Each row was made from one small tree. The marks that hang from a mark follow it in brackets, in alphabetical order. Every link used is in the known rows. Write each row's tree.
Known rows:
tetuf{fufafe{limav{mamu}}}: [  9   6   7  -4   2  -9   5   3  -9  -3 -10   6   7   7   4  -5  -5  15
 -12   1   8  -3   0   2   3   7   2 -11  -5  -3   5  -3   5  -7  -7   7
  -2  -5   5   4   7  -1]
govosav{tetuf}: [  5   1   4  -3  -4   3  -7   8  -9  -3  -7   1   4   5   1   5   2  -2
   6   2   0   2   0   5  -6  -1   3   3  -4   4  -7  -2   4  -7  -3 -12
  -6  -4   4  -1  -5  -4]
govosav{loteveg tetuf}: [  5  -3   5   2  -7   2 -11  15 -11  -1  -9   5  -8   4   0   2  -1 -15
  11   6   1   2   0  10   0   4   2  14 -13   4  -7  -1   8 -10  -7 -20
 -12  -7   7   4 -11  -7]
mamu{limav tetuf}: [  9 -15   1  -4  -6  -8 -10  16   6  -7 -12   6  -4   0   6  -1   0  -6
  14   0  -2  -3  -3  -5  -6  -4   7   9 -14   2   9   4   0  -4  11  -9
   0  -1   1   3   5   7]
ridoni{fufafe{limav{mamu}} govosav{tetuf}}: [ 29  24  15  -8   2 -11  -3  20 -15  -8 -19   2   5   8   2   0   1  13
 -10   7   6   5   1  -6  -2   8   9   1  -7   2  -7  -2   9  -7 -16  -1
 -13   3  -7   7 -11   2]
segi{tetuf{fufafe}}: [-18   6   1   4  -3 -14   7  -3 -18   4  -1   8   8   4   5   6 -10   2
  -6  -6   4   3   2   6  -2   9   3 -10  11  -1  -9  -2   4 -15   6   3
  -2  -3   4   3   4  -7]
segi{loteveg{mamu{limav ridoni{govosav}}}}: [ 37  16  11   6   4 -14  -4  18  13  -9   1   1 -14   8   5  -2  -9   6
  17   6 -14  10  -2 -15   4   3   7  16 -38 -11   8   1  15   1  -2   4
   1  12   5  13 -10   8]
mamu{ridoni{fufafe} tetuf}: [  3  20   2 -16   7  -4  -3  20   8   2 -19  -1  -8   3  10   2   1  -6
  14  -2 -11   4   4  -4  -4   4   3  11  -2   9  -2   3   6 -10   6  -5
  18  -6 -22   3   6   3]
govosav{loteveg{mamu} tetuf}: [ 22  13   6   4  -2  -2 -10  13 -10  -3   0   0 -13  12   0  -2   0  -9
  14  11   1   7  -1  18   5   5   4   9 -24  -3  -4  -1  10 -13  -7 -22
 -11   4  13  -1 -12  -2]
mamu{ridoni tetuf{fufafe{limav{govosav}}}}: [  7   1   9  -8   3 -15   7   7  10  -2 -19   2   1   0  15   3   0  16
  -1   2   0   3   1  -5   2  20   4   9 -16   4  -7   0   2 -19   5   0
  22  -1 -12   1  21   4]
segi{loteveg tetuf{fufafe}}: [-20  10   7   8  -6  -7   8   2 -13   3   1   9   6   4  10   1 -18  -1
  -6  -6   0   3  -2   7   2   8   5  -4   5  -7  -6  -3   8 -24   5   1
  -4  -8   9  14   1  -7]
mamu{ridoni{govosav}}: [ 14   9   3   1   7  -9   1   6   8  -2  -7   0  -2   1   1   7   3   3
   5   3  -7   8   5 -13  -4   4  -1   9 -10   4  -6   0   6   1  -8  13
   8   7  -7   4  -3   0]
ridoni{fufafe govosav{loteveg tetuf}}: [ 12  18   9   1  -2 -12  -5  19 -10  -2 -18   1 -13   4   2   2  -6 -11
   6   8   0   9   3  -3   0   9   8  14  -1   7 -16  -2  14  -6 -12  -9
 -16   3  -6  10 -21  -6]
tetuf{fufafe{limav}}: [ -1  -2   3  -1   2  -5   6  -5   5   0  -5   2   3   5   4  -3  -3  10
  -5   0   6  -2   1  -7   4   9   1  -4   1  -4   1  -4   2  -7   0   5
   3 -10  -5   3   9  -3]
fufafe{limav}: [  8  -5   5   1   1   3  -2   1   4  -1  -1  -1   3   2   1  -5   4   9
  -4   3   4  -2   0  -9   7   3   0   1  -9  -6   2  -2  -2   0  -2   1
   0 -11  -4   2   4   1]
limav{govosav}: [  6  -2   3   2  -5  -4   6  -4  -5  -1  -2  -2  -1  -7   3   3  -2  12
 -11   3   2   3  -3  -4   3  13   3   5  -3  -1  -5   2  -2   0   3  -5
  -2  14   0  -4   5   4]
govosav{loteveg}: [  0  -1   3   6  -2   1  -5   7  -4   2  -3   3 -12   1  -1  -2  -3 -12
   7   4   0   0  -1   7   6   3   0  11  -9  -1  -1   1   6  -1  -5  -7
  -7  -2   4   5  -7  -4]
limav{govosav{tetuf}}: [  8  -1   6   0  -6  -3  -3   2 -13  -4  -7   0   4  -2   5   7   0   9
  -4   5   4   5  -3   3  -2  13   5  10  -5   3 -14   0   3  -4  -2 -15
  -7  11   4  -5   1   1]
loteveg{mamu{limav{govosav} tetuf{fufafe}}}: [ 20   1   5  -2  -7 -21   2   3   2  -7 -10   3  -7   2  12   0  -8  13
   5   3   3   7  -4   6   2  17  10   3 -20  -1   1   0   5 -12  18 -13
   5  23   5  -5   9  11]
mamu{limav}: [  9 -11   1   3  -2  -5  -7   6   2  -5  -5   3  -5   1   0  -1  -2   0
   6   0   0   0  -2  -9   0  -2   4   9 -14  -4   9   2   4   9   6  -8
  -8   2   1   1   0   2]
loteveg{mamu{limav ridoni{govosav} tetuf}}: [ 37   8   4  -3   3 -20  -8  23  15 -11  -9   1 -14   7   7   3   3  -1
  25   5 -11   9   1  -8  -5   4   7  13 -36   1   6   2   8  -6   6   1
  11  16  -5   2  -2  12]
ridoni{govosav{loteveg{mamu} tetuf}}: [ 30  17   8   7  -2 -13  -7  15  -7  -4  -1   0 -12   9  -1   0  -1  -8
  11  12   1   8   1  10   3   9   6   8 -24   0 -11  -4  10 -14 -13  -9
 -14  12   9   2 -22  -2]
tetuf{fufafe{limav loteveg}}: [  7 -10   6   4   4 -10  10  -3  13  -3  -5   4  -1   6   5  -6   3  14
  -7   0   7  -4  -1 -18  10   9  -2   1 -13  -5   2  -7  -2 -16  -3   6
   9 -17  -3   8   7  -4]

Write each row's tree:
[ 16   4   8  -9   1  -1  -4  18  -5  -6 -14   4   7   2   5  -7   5  10
   1   5   4  -6  -3   6   2   2   4  -6 -15   2   6   1  -3 -18   0  -1
   5  -6   1   3   6   8]	fufafe{limav{mamu{tetuf}}}
[ -5  -2   9   8  -1 -15  12   1  -3  -1  -4   8   6   7   7  -2   2  10
 -11  -3   8  -1  -2 -11  10  10   0  -2 -13 -10  -5  -6  -2 -23   1   7
   4 -18   1   9   9  -7]	segi{tetuf{fufafe{limav loteveg}}}
[  6  15   2 -14   6 -13  -1  18  -4  -1 -21  11   4   5   9   4  -5   3
   9  -2  -5   2   4  10  -8   4   2  -3  -8  11   0   2   8 -21   0   4
  19   0  -3   2   8   1]	limav{mamu{ridoni tetuf{fufafe}}}
[ 20  17   0 -11   8  -5  -4  16  15  -3  -2  -3  -8   8   7   0   5  -1
  19   4 -11   5   3   8   0   4   2   5 -25   1   3   1   3 -16   4  -6
  21   4  -5  -6   4   9]	loteveg{mamu{ridoni tetuf}}
[  4  -4  10   7  -4 -13   8  -5  -4   2  -8   3  -8  -2   7  -3  -7  11
 -11   7  10   2  -3   0  14  22   3  10 -13  -5  -7  -2   5  -7  -4  -5
  -7   1   0   3   8  -3]	tetuf{fufafe{limav{govosav{loteveg}}}}
[ 29   3   2  -8   4  -8 -12  22  16  -7  -8   1 -12   9   6   0   3  -2
  24   4 -10   5   0   0  -1   0   4  14 -36  -2  12   3   7  -5  10 -11
  15   5  -1  -2   5  11]	loteveg{mamu{limav ridoni tetuf}}
[ 32  15  10   1   1  -7  -6  14  -5  -3  -5  -1 -16   8   4   6   1   1
   8  13  -3  13  -2  10   8  21   4  22 -39  -4 -11   2  13 -10  -5 -24
  -3  15   4  -5  -5   1]	limav{govosav{loteveg{mamu{ridoni}} tetuf}}
[ 36   3   8   0  12  -6   2  11  26  -5   3  -3 -11  12   3  -6  15  16
   5   7  -5   4  -1 -17  16   8  -4   9 -46 -11   6  -3   1 -11  -8  -1
  17  -9  -4   3   5   4]	fufafe{limav loteveg{mamu{ridoni}}}
[ 25  14   6   3  -3 -16  -2  17   4  -4  -4  -1 -16   3   4  -5  -2  -6
  17  10  -3   3   0  12   4   7   5   9 -23   2  -6   0   4 -19  -2   0
  -2  12   5   5 -11   4]	ridoni{govosav{loteveg{mamu{tetuf}}}}
[ 25  -8  12   6  -4  -6 -14  21  -6  -6 -19   5 -15   3   5  11  -1  -5
  12   9  -5   7  -3  -7   3  13   7  37 -37  -1  -6   4  16   6   0 -29
 -11  10   2   1  -2  -1]	mamu{limav{govosav{loteveg tetuf}} ridoni}
[ 23   2  16  -3  -2  -8   5   9   4  -8 -15  -2  -6   1   9  -2  10  21
 -13   8   7   5  -5 -19  12  20   5  15 -21  -4 -11  -3   0 -13  -7 -15
  -4  -6 -10   4   3   2]	ridoni{fufafe{limav{govosav{tetuf}} loteveg}}
[ -1  -2   4  -8   0  -8   4   4   6  -2 -14   3   4   4  10  -3  -3   7
   5   0   5  -5   1   2  -1   7   3  -2  -3   5   1  -4  -1 -22   6   3
  12 -12  -8   3  10   1]	mamu{tetuf{fufafe{limav}}}
[ 23  22  13  -9   9 -10  -4  19   3  -4 -19  -2  -2   8   6   6   5   7
   5   7  -4   9   6 -23  -1  10   6  17 -11   2 -11  -4  11  -3 -11   1
   4  -5 -22   8  -6  -1]	mamu{ridoni{fufafe{limav} govosav{tetuf}}}
[ 13 -15   5   0 -10 -13  -3  10   0  -9 -14   3  -3  -7   8   1  -1   6
   4   3   0   1  -5  -2  -2   8   9  14 -17   1   3   4  -1  -3  14 -13
  -1  16   0  -1   9  11]	mamu{limav{govosav} tetuf}
[ 17  10   6  -3   4  -7  -8  16  -2  -4 -11   1   1   6   2  11   4  -2
  13   5  -7   8   5  -7  -9   4   3  12 -14   9 -13  -3  10  -4 -11   1
   3   2  -5   3 -10  -3]	mamu{ridoni{govosav{tetuf}}}
[ 13   8   7   0   2 -12  -4  26   8  -2 -17   4 -15  -1   6   5   1 -15
  19   7 -10   3   3   1  -2   6   2  21 -21   9  -8   3   8 -17  -5   2
  12   4  -9   8  -7  -1]	mamu{ridoni{govosav{loteveg}} tetuf}
[ 14   6   8   7  -6  -7  -6  15 -13  -2 -11   4  -8   3   1   5  -1 -11
   8   9   2   4   1   2  -1   7   6  14 -11   6 -15  -2   9 -10 -11  -6
 -15   5   5   8 -18  -6]	ridoni{govosav{loteveg tetuf}}
[ 25  -4   3   6   3 -20   4   1  14  -7  -1   4 -13  11   4  -4  -2   9
   3  -1   2   4  -4 -11   8   6   2   1 -30  -7  11  -5   6  -5   5  -2
   4   3   9   4   0   2]	tetuf{fufafe{loteveg{mamu{limav}}}}
[ 18  15  10   8  -1  -9  -6  23  -2  -6   6   6  -6  11   8  -1  -8   2
  10   0 -13  11  -4  -5   6   3   7  13 -36 -20   8   4  14  -7  10 -13
   1   1  10  11   0   4]	segi{loteveg{mamu{limav ridoni}} tetuf}
[ 14   8   6  -7  -4  -8   1  12 -12  -6 -14   5   4  -7   7   0   0  12
  -8   4   2   2  -5  12  -1  10   6  -3 -12   6  -2   5  -3 -17   3  -4
   2  15   6  -3   7  10]	limav{govosav mamu{tetuf}}
[ 17  11   8  -4  -6  -6  -3   9 -25  -6 -11   4   8   0   3   6   0  16
 -11   6   6   5  -4  10  -2   9   6   3 -11   3 -11   1   5 -10  -6 -13
 -15  17  12  -4  -1   4]	limav{govosav{tetuf} mamu}
[ 14  13   3 -13   6  -3  -8  22  -3  -3 -17   7   2   3   6   3   2   0
  11   2  -9   1   1  10  -7  -2   2   3 -19   7   2   6   4 -16  -1   0
  14   0   0   0   5   6]	limav{mamu{ridoni tetuf}}
[ 21  -6   8   0  -3  -9 -12  14  -6  -9 -17   3  -4   2   7  12   3   9
   7   6  -5   9  -2 -10  -4  10   8  25 -29   0  -5   3  11   7   4 -20
  -5  12   0  -3   3   2]	mamu{limav{govosav{tetuf}} ridoni}
[ 22   0  10  -1   4 -15   3  15  14  -7 -17   1 -15  -2   9   4   5  12
  -2   1  -6   8  -3 -28  10  14   4  28 -31  -6   3   4   7   6   3 -11
   5   8 -15   5   6   5]	mamu{limav{govosav} ridoni{fufafe{loteveg}}}
[ 32  -6   5   1  -2 -15  -6  17  18 -12  -5   2 -14   7   6  -8   8   2
  17   4  -3  -1  -5  -4   5   0   5   9 -43  -5  12   0  -2 -15   8 -10
  10   2   9   4   1  10]	fufafe{loteveg{mamu{limav tetuf}}}
[ 17  24   8  -7   5 -21  -2  15 -18  -4 -20   9   7  11   3  13  -5   7
   1   1  -2   9   5   2 -13   9   4   0 -10  11 -12  -4  16 -14 -13   7
   3   9   4   4  -8  -6]	limav{mamu{ridoni{govosav{tetuf{fufafe}}}}}
[ 21   5  12  -1  -1  -4   4   2 -11  -6  -7   3   6  -2   3  -4   2  25
 -20   7   7  -1  -6  -4   9  14   3  -2 -18  -7   1   2  -2   2  -5  -2
  -8   9   5  -2   9   8]	fufafe{limav{govosav mamu}}
[ 24   1  14   6  -4  -6   1  11 -12  -4  -9   5  -5  -2   3  -6   0  14
 -13  12   8   0  -6   3  15  16   4  10 -27 -10  -1   4   4  -2 -10  -7
 -15   7  10   3   4   5]	fufafe{limav{govosav{loteveg} mamu}}
[ 13 -13   9   0  -3 -19  16   2  12  -5 -15   4  -1  -4  15  -3   5  20
  -5   3   9  -3  -5  -9  10  19   2   6 -22   2  -5  -4  -6 -32   3   1
  13  -3  -4   5  16   4]	mamu{tetuf{fufafe{limav{govosav} loteveg}}}
[ 36  -2   5  -3   5 -13  -9  25  28 -11  -9   2 -18  10   7  -2  10   1
  23   3 -10   4  -2 -12   4   2   3  17 -50  -5  13   1   4 -13   9  -8
  19   1   0   4   5   9]	fufafe{loteveg{mamu{limav ridoni tetuf}}}
[  9 -10   7  -3   0 -14   9   8  17  -4 -14   5  -2   4  11  -5   5  11
   4   0   6  -6  -1  -9   6   6   0   1 -17   3   1  -5  -5 -33   1   6
  17 -18  -4   9  11   0]	mamu{tetuf{fufafe{limav loteveg}}}
[ 15   7   7   6   5  -8  -2  13   5   0  -9   2 -14   0   1   5  -1 -10
  10   6  -8   7   3  -8   3   6   0  20 -19   2  -7   1  10  -1 -12   8
   0   5  -4   8 -10  -5]	mamu{ridoni{govosav{loteveg}}}
[ -3   4   4   1  -2  -7  -6   7 -13   2 -12   7  -7   7   4   4 -10 -12
   8   3   4   3   1  13  -2   8   3   9  -4   7  -9  -5  13 -18  -5 -14
  -8  -5   7   5  -8 -11]	govosav{loteveg tetuf{fufafe}}
[ 14   1   0  -4  -3 -20  -2   7   5  -6  -8   4  -8   9   9  -3  -8   1
  14  -1  -1   4   0   7  -3   4   9  -1 -16   1   9  -2   6 -14  14  -9
   7   9   5  -1   5   7]	loteveg{mamu{limav tetuf{fufafe}}}
[ 20   9   3  -1   2 -14   3   1   6  -3  -1   2  -6  15   5   0   2   8
   4   2   5   5  -1   3   3   8   1  -3 -23   0  -6  -8   5 -27  -4 -10
   6  -1  10   0  -6  -5]	govosav{tetuf{fufafe{loteveg{mamu}}}}
[-14   7  12   7  -4  -7  10   5 -13   0   1   8   8   6  10  -3 -13  10
  -9  -3   3  -1  -3  -4   8  11   5  -4  -3 -13  -4  -4   6 -27   3   4
  -3 -18   6  16   5  -6]	segi{loteveg tetuf{fufafe{limav}}}
[ 18   7   2   1  -2  -6  -5  16   3  -2  -1   1 -16   5   4  -7  -1 -12
  17   8  -2   2  -2  18   6   3   3   7 -24   0   2   1   2 -22   3 -13
   2   4   6   0  -4   5]	govosav{loteveg{mamu{tetuf}}}
